Each row was made from one path, in order. Every step used is in the known rows, and no mark comes twice. Write each row's path.
Known rows
sivev > nutu > zameba > kudod > gemud > veba:  -5.4  -4.6  -0.4 -11.3   9.8 -21.6 -27.5 -24.1   9.3  10.5  39.4  47.8   3.4 -37.4  -7.3  10.7  -7.8 -10.4
tevun > veba > gemud > kudod > zameba: -10.9  -1.2  27.9  -1.8  -5.0  -7.9  -8.5 -17.3   4.0   6.9  19.5  13.6  16.0 -35.9 -19.6   5.5  -0.2   8.4
kudod > gemud > veba > tevun:  -9.8  -0.2   8.1 -14.9  23.3 -15.5 -12.8 -20.0 -10.0  16.9  21.4   9.4  25.8 -27.8 -16.1   5.0   9.1   6.4
nutu > tevun > veba: -10.1  15.2  28.7 -11.9  42.4   3.2  -5.4 -11.6  -6.0  16.8  -2.1  -9.0   4.4 -20.0 -13.9  10.3  21.7  26.6
veba > gemud:   5.7   3.6  20.3   0.1  17.0   0.6 -11.5 -17.6   0.9  15.6   9.3  -9.1  16.1 -18.0 -15.4   8.7  10.2  -5.2
veba > gemud > kudod > zameba > nutu:  -4.1  -8.8  22.7  12.3  14.2 -11.9 -19.8 -16.3  -9.3  -0.5  14.0  13.0   7.5 -22.0 -16.3   9.4   1.5 -21.0
gemud > veba > tevun: -18.6  16.0  15.6 -15.8  39.3 -11.9  -7.8 -16.0  -8.9  10.7  11.9   9.3  20.8 -26.0 -16.5   9.6   2.6   7.2
kudod > gemud > veba > tevun > nutu > zameba:  -9.6  -2.1   7.5  -7.8  38.4 -16.8 -17.4 -19.0 -19.1  18.4  38.0  48.9  21.0 -16.1 -19.1  10.4   3.1  -5.7
gemud > kudod > zameba > nutu > tevun > veba: -19.8   2.5  30.8   0.6  39.6  -9.0 -12.8  -9.8 -15.4   1.1   3.3  14.1  -5.2 -24.5 -15.2  10.8  12.9  11.0
gemud > veba > tevun > nutu > zameba: -18.2  14.1  14.9  -9.0  55.7 -13.3 -12.4 -15.2 -17.3  11.4  29.3  49.2  16.0 -14.5 -19.3  14.6  -3.1  -4.8
nutu > tevun > veba > gemud > kudod:  -5.4   2.3  33.9 -16.3  18.3   2.0  -2.9 -12.5 -14.0  -0.9  17.6  -4.6   5.3 -36.6 -16.9   9.9  10.0  17.6
veba > gemud > kudod > zameba > nutu > tevun:  -2.2 -11.8  29.8   5.1  19.8  -9.3 -18.8 -12.8 -27.8  -0.2   8.6   8.3   0.3 -15.8 -14.9  10.0  15.6 -13.4
kudod > zameba:  -3.7   9.8  21.1   7.0  26.8 -10.0 -14.9 -20.8  14.1  24.6  -7.8  16.8  12.0  -7.9 -12.9   6.9  12.8  -3.2
gemud > kudod > zameba > nutu > tevun:  -8.9  -0.4  30.0   4.8  48.2 -12.1 -16.6 -14.1 -12.7   1.8  -5.8  19.6  -8.4 -13.0 -11.4  11.9  13.4  -9.5
zameba > kudod > gemud > veba > tevun > nutu: -13.9   1.8   6.2 -16.3  28.4  -1.4 -23.0 -19.5 -24.2  17.3  52.6  20.9  26.0 -32.3 -14.4   7.2  -7.9 -17.5
sivev > nutu > zameba > kudod > gemud:   5.2  -3.7   0.7   1.0  12.7 -13.9 -29.1 -22.4  14.7  15.4  29.6  22.7   3.6 -28.0  -9.3  11.2  -2.4 -17.5
sivev > nutu > zameba > kudod > gemud > veba > tevun: -12.1  -3.3  -4.8 -14.5   7.1 -24.0 -28.3 -18.8  -8.4  10.0  47.1  30.8  17.6 -39.1 -14.1  10.1  -8.1  -9.3
tevun > nutu > zameba > kudod > gemud > veba:  -3.7  -4.2   8.6  -8.3  30.1  -8.8 -25.4 -23.9   5.0  14.4  47.9  75.9   1.6 -26.7  -8.3  12.5  -8.4 -14.9
sivev > nutu:  -6.5  17.8  13.4   0.3  38.6  -6.2 -14.8 -18.9   0.9  15.6  -0.8 -24.7  11.9 -17.6 -13.4   9.8   1.9 -13.5

Which path is each row?
  7.5  -2.2  10.6  -3.1  18.1   0.7 -22.3 -22.5  18.3  19.0  21.6  10.9   7.7 -28.6  -7.3   7.6   2.8  -9.5 -> zameba > kudod > gemud
  2.8   9.6  15.9  -0.6  36.6  -6.9 -19.9 -18.8  31.1   9.6  16.0  47.0  -5.1 -23.0  -8.4  16.1  -2.3  -4.3 -> nutu > zameba > kudod
 -8.4  -3.2  34.3  -9.1   0.0  -5.7  -7.7 -14.7 -14.5   8.3  14.1  10.3  10.1 -29.7 -18.3   5.7  14.6  16.6 -> nutu > tevun > veba > gemud > kudod > zameba
-11.0  -7.4  24.9   6.0   6.8  -2.6 -20.0  -5.4 -36.4  15.9  12.7 -10.6  12.3 -14.2 -19.1   7.6  29.3  12.3 -> kudod > zameba > nutu > tevun > veba > gemud
-14.0   1.7   9.5 -11.6  37.5  -7.1 -15.0 -19.7 -29.0  22.0  34.8  12.4  29.0 -20.3 -18.4   6.2   2.5  -9.8 -> kudod > gemud > veba > tevun > nutu
 11.5  -6.4   8.2   0.7  19.0 -10.2 -24.1 -23.3  29.2  15.4  24.4  48.6  -0.5 -25.2  -8.0  11.8   3.5  -5.2 -> nutu > zameba > kudod > gemud
 -0.7  12.9  17.6   2.4  50.6   1.9 -22.2 -18.5  11.5  13.9  28.9  50.0  -1.3 -15.2 -10.8  17.2  -8.7 -21.0 -> tevun > nutu > zameba > kudod
 -8.2   4.2  18.0  17.0  37.4 -11.1 -21.7 -14.4  -0.8  16.7  -6.0   9.0   6.0  -5.2 -13.6   9.8  13.6 -12.5 -> kudod > zameba > nutu
-15.8  -6.9  24.5   8.2   5.3  -8.5 -15.6 -11.3 -12.0   0.1  22.1   6.6  10.6 -34.1 -20.4   8.6   0.8  -1.4 -> tevun > veba > gemud > kudod > zameba > nutu
-10.2  -3.6  30.3  -5.9  28.8   1.8  -9.6  -6.5 -29.5  -8.0  18.9 -11.4  -0.6 -34.0 -17.6  12.7  10.9   8.3 -> zameba > nutu > tevun > veba > gemud > kudod
-22.3  18.3  16.7 -13.1  55.0  -2.9 -10.8 -15.4 -27.6  15.5  26.2  12.4  25.1 -18.3 -18.7  10.3  -3.2  -9.5 -> gemud > veba > tevun > nutu
  0.0  -8.4   6.7 -11.9  16.3 -17.3 -22.3 -23.9  24.4  10.7  34.2  73.4  -2.0 -34.2  -6.0  11.4  -1.5   2.0 -> nutu > zameba > kudod > gemud > veba
-18.8  13.8  11.9 -14.0  46.1  -8.0 -20.2 -15.0 -12.8   7.9  47.9  57.1  12.7 -26.4 -15.6  16.0 -13.5 -12.3 -> gemud > veba > tevun > nutu > zameba > kudod
 -6.1  -5.3   2.6 -15.4  14.2 -20.2 -23.0 -19.6   6.1   9.8  42.5  57.1  13.3 -36.3 -12.7  10.6  -1.6   4.0 -> nutu > zameba > kudod > gemud > veba > tevun
 -3.7  -2.4  12.1 -11.3  24.9 -13.1 -12.7 -24.8   8.1  18.0  13.0  27.7  10.7 -25.6  -9.4   5.9   8.5   4.8 -> kudod > gemud > veba
-15.7  17.2  21.8 -11.1  35.6  -0.4  -9.8 -11.7 -20.7  16.5   3.7 -34.2   9.3 -22.4 -15.2   9.1  15.2  14.1 -> sivev > nutu > tevun > veba
-14.1   8.9  24.9  -1.4  52.8   2.2 -11.7  -5.4 -21.5   8.1   1.0 -15.0  -1.0 -18.1 -14.4  13.3  22.9  17.1 -> zameba > nutu > tevun > veba
